What can hang from each mark
naba: mifol tebi
nete: mifol risu safote tebi
safote: naba
tebi: naba nete
risu: naba nete
mifol: naba nete

Every row comes from one small tree of marks. The marks that hang from a mark follow it in brackets, in alphabetical order. Every link used is in the known rows. Which tree was each row made from?
(in the rows, 128 means zero)
Known rows
risu[naba[mifol tebi]]: [108 128 122 128  90 122 180 145 110 114 113 106 108 107 106  72 113 131
 111  92 127]
naba[tebi]: [116 142 132 135 100 124 142 113 108 130 113 108  98  99  98  89 146 140
 116 103 120]
mifol[naba nete[safote]]: [131 135 130 161  89  97 111 137 113 149 111 129 157 105 103 102  54 129
 103 146 127]
safote[naba[mifol tebi]]: [107 146 147 134  96 140 116 136 117 133 114 113 119 100 110 142 132 140
 110 118 123]
safote[naba[tebi]]: [117 147 150 138  97 137  99 112 125 133 113 110 128  98 104 149 160 147
 114 121 125]
safote[naba[mifol]]: [120 145 153 137  96  85  93 133 113 134 113 150 141  98 114 152 111 124
 102 122 124]
safote[naba[mifol[nete[risu]] tebi]]: [109 137 139 120  96 208 112 137 123 131 121 103 129 103 131 145  77 140
 109 114 117]
mifol[naba[tebi] nete[risu safote]]: [122 126 114 130  90 217 133 137 131 144 124  95 138 110 118  93  90 143
 113 140 119]
naba[mifol[nete[risu safote]] tebi]: [109 122 102 113  93 201 152 160 120 145 124 100  99 112 124  93  48 133
 110  97 115]
naba[mifol[nete]]: [118 140 135 144  99  85 133 141  89 132 111 138 118  98 118  93  17 116
 101 102 119]
tebi[naba[mifol[nete[risu safote]]]]: [127 114 119 103  91 131 108 153 114 134 122 139 124 111 130 118  32 119
 105  73 124]
tebi[nete[risu safote]]: [143 121 113  90  86 132 118 112 132 149 113 129 123 108 110 117 144 126
 121 119 125]
nete[mifol risu safote tebi]: [145 106 119  95 110 189 119 153 165 149 128 151 121 143 119 123 180 124
 100 106 111]
tebi[naba nete]: [139 133 148 104  90  74 107  93 103 122 102 126 119  98 100 115 130 130
 124  91 137]
tebi[nete]: [136 143 141 120  92  72 124  94 103 134 101 128 117  96  96 104 135 126
 121 119 129]
risu[naba[mifol tebi] nete[safote]]: [111 118  99 124  66 122 161 170 125 136 114  82 119 118  14  82 112 132
 115  91 140]
nete[mifol safote tebi[naba]]: [143 107 137 112 106 121 105 156 150 143 118 146 119 142 100 132 157 129
 100  82 128]
tebi[nete[safote]]: [140 131 122 119  84  68 119 115 118 152 102 126 120 105  92 113 127 128
 119 120 134]
nete[mifol risu safote]: [135 114 109  98  95 134 115 153 148 148 127 148 125 127 115 121 183 131
 104 108 111]
nete[mifol]: [129 137 141 131 102  69 123 132 117 130 113 147 118 113 101 106 173 132
 105 109 117]

Write each row's tree
[140 124 140 118 114 197 114 112 124 131 121 140 128 115 132 108  57 117
 101 104 112] => mifol[nete[risu tebi]]
[136 140 159 159 111 151 119 116 113 131 111 133 149 111 111  94  57 122
 102 144 123] => mifol[naba nete[tebi]]
[137 118 139 124  90 123 135 142 140 119 112 120 142 135  16  97 171 125
 106  97 133] => risu[naba nete[mifol tebi]]
[117 123 103  87  87 190 163 141 126 146 116  91  90 111 112  93 129 134
 126 109 122] => naba[mifol tebi[nete[risu safote]]]
[132 122 134  70  91 141 124 115 110 120 114 131 113 102 125 110 117 120
 123  86 127] => tebi[naba[mifol] nete[risu]]
[121 130 118 142  91  82 127 160 103 150 113 138 120 107 113 103  10 117
  99 104 123] => naba[mifol[nete[safote]]]
[122 149 143 133  92 144 149 100 110 129 105  91 120  97  90  80 169 145
 129 152 129] => mifol[naba[tebi[nete]]]
[123 120 115 101  93 183 156 116 131 112 124 112 121 109 119  86 160 135
 115  95 118] => nete[risu[naba[tebi]]]
[121 139 133 112  95 138 153 116 119 130 105  88  92 110  90  93 194 151
 127 112 125] => naba[tebi[nete[mifol]]]
[122 133 121 136  77 127 124 158 136 148 114  92 132 121   4  97 197 148
 118 136 131] => risu[nete[mifol[naba[tebi]] safote]]
[140 128 141 158 103 147 114 137 128 150 113 134 152 120 107 105  51 123
  99 145 126] => mifol[naba nete[safote tebi]]
[143 115 136 119 103 208  76 133 153 152 123 139 155 125 131 167  64 125
  97 118 120] => mifol[nete[risu safote[naba] tebi]]
[142 121 127  87  84 152  89 131 157 150 115 126 146 123 111 168 201 142
 118 132 124] => tebi[nete[mifol risu safote[naba]]]
[122 137 146 123  96 154  88 135 119 132 120 140 150 100 135 155  58 124
 101 119 117] => safote[naba[mifol[nete[risu]]]]
[125 132 116 117  86 129 144 116 122 149 105  87  97 106  88  99 149 144
 127 114 131] => naba[tebi[nete[safote]]]
[124 121 127 126  90  80 109 156 103 137 113 137 123 108 116 114  18 121
 102  75 131] => tebi[naba[mifol[nete[safote]]]]
[140 134 136 121  81  83  85 114 132 155 102 126 144 105  95 162 142 135
 118 134 136] => tebi[nete[safote[naba]]]
[111 142 129 113  93 137 169 124 100 131 105  90  84  99  99  81 121 135
 126 109 127] => naba[mifol tebi[nete]]
[133 123 142 132 103 134  94 155 144 157 115 151 138 125 111 162 102 118
  96 121 126] => nete[safote[naba[mifol]] tebi]
[127 120 107  86  89 191 148 132 146 144 116  88  98 121 104 107 203 151
 127 112 121] => naba[tebi[nete[mifol risu safote]]]
[121 129 130 130  90 131 100 157 154 152 116 110 129 124  97 161 199 156
 108 120 125] => nete[mifol safote[naba[tebi]]]
[128 132 121 109  87 192 145 115 132 141 114  90 125 106 101  91 178 144
 128 151 125] => mifol[naba[tebi[nete[risu safote]]]]
[139 126 154 134 111 135 101 115 112 125 112 136 126 115 116 115  38 121
 102  81 128] => mifol[nete[tebi[naba]]]
[133 121 125  97  81  73 120 138 110 142 105 127 113 108 101 118  92 123
 119  89 140] => tebi[naba[mifol] nete[safote]]
[136 144 149 124  93  92 132 114 117 129 104 122 135 109  93  98 193 137
 121 151 127] => tebi[nete[mifol[naba]]]
[133 133 136 152  87  93  72 136 126 153 111 132 155 107 111 161  51 134
 100 121 129] => mifol[nete[safote[naba]]]
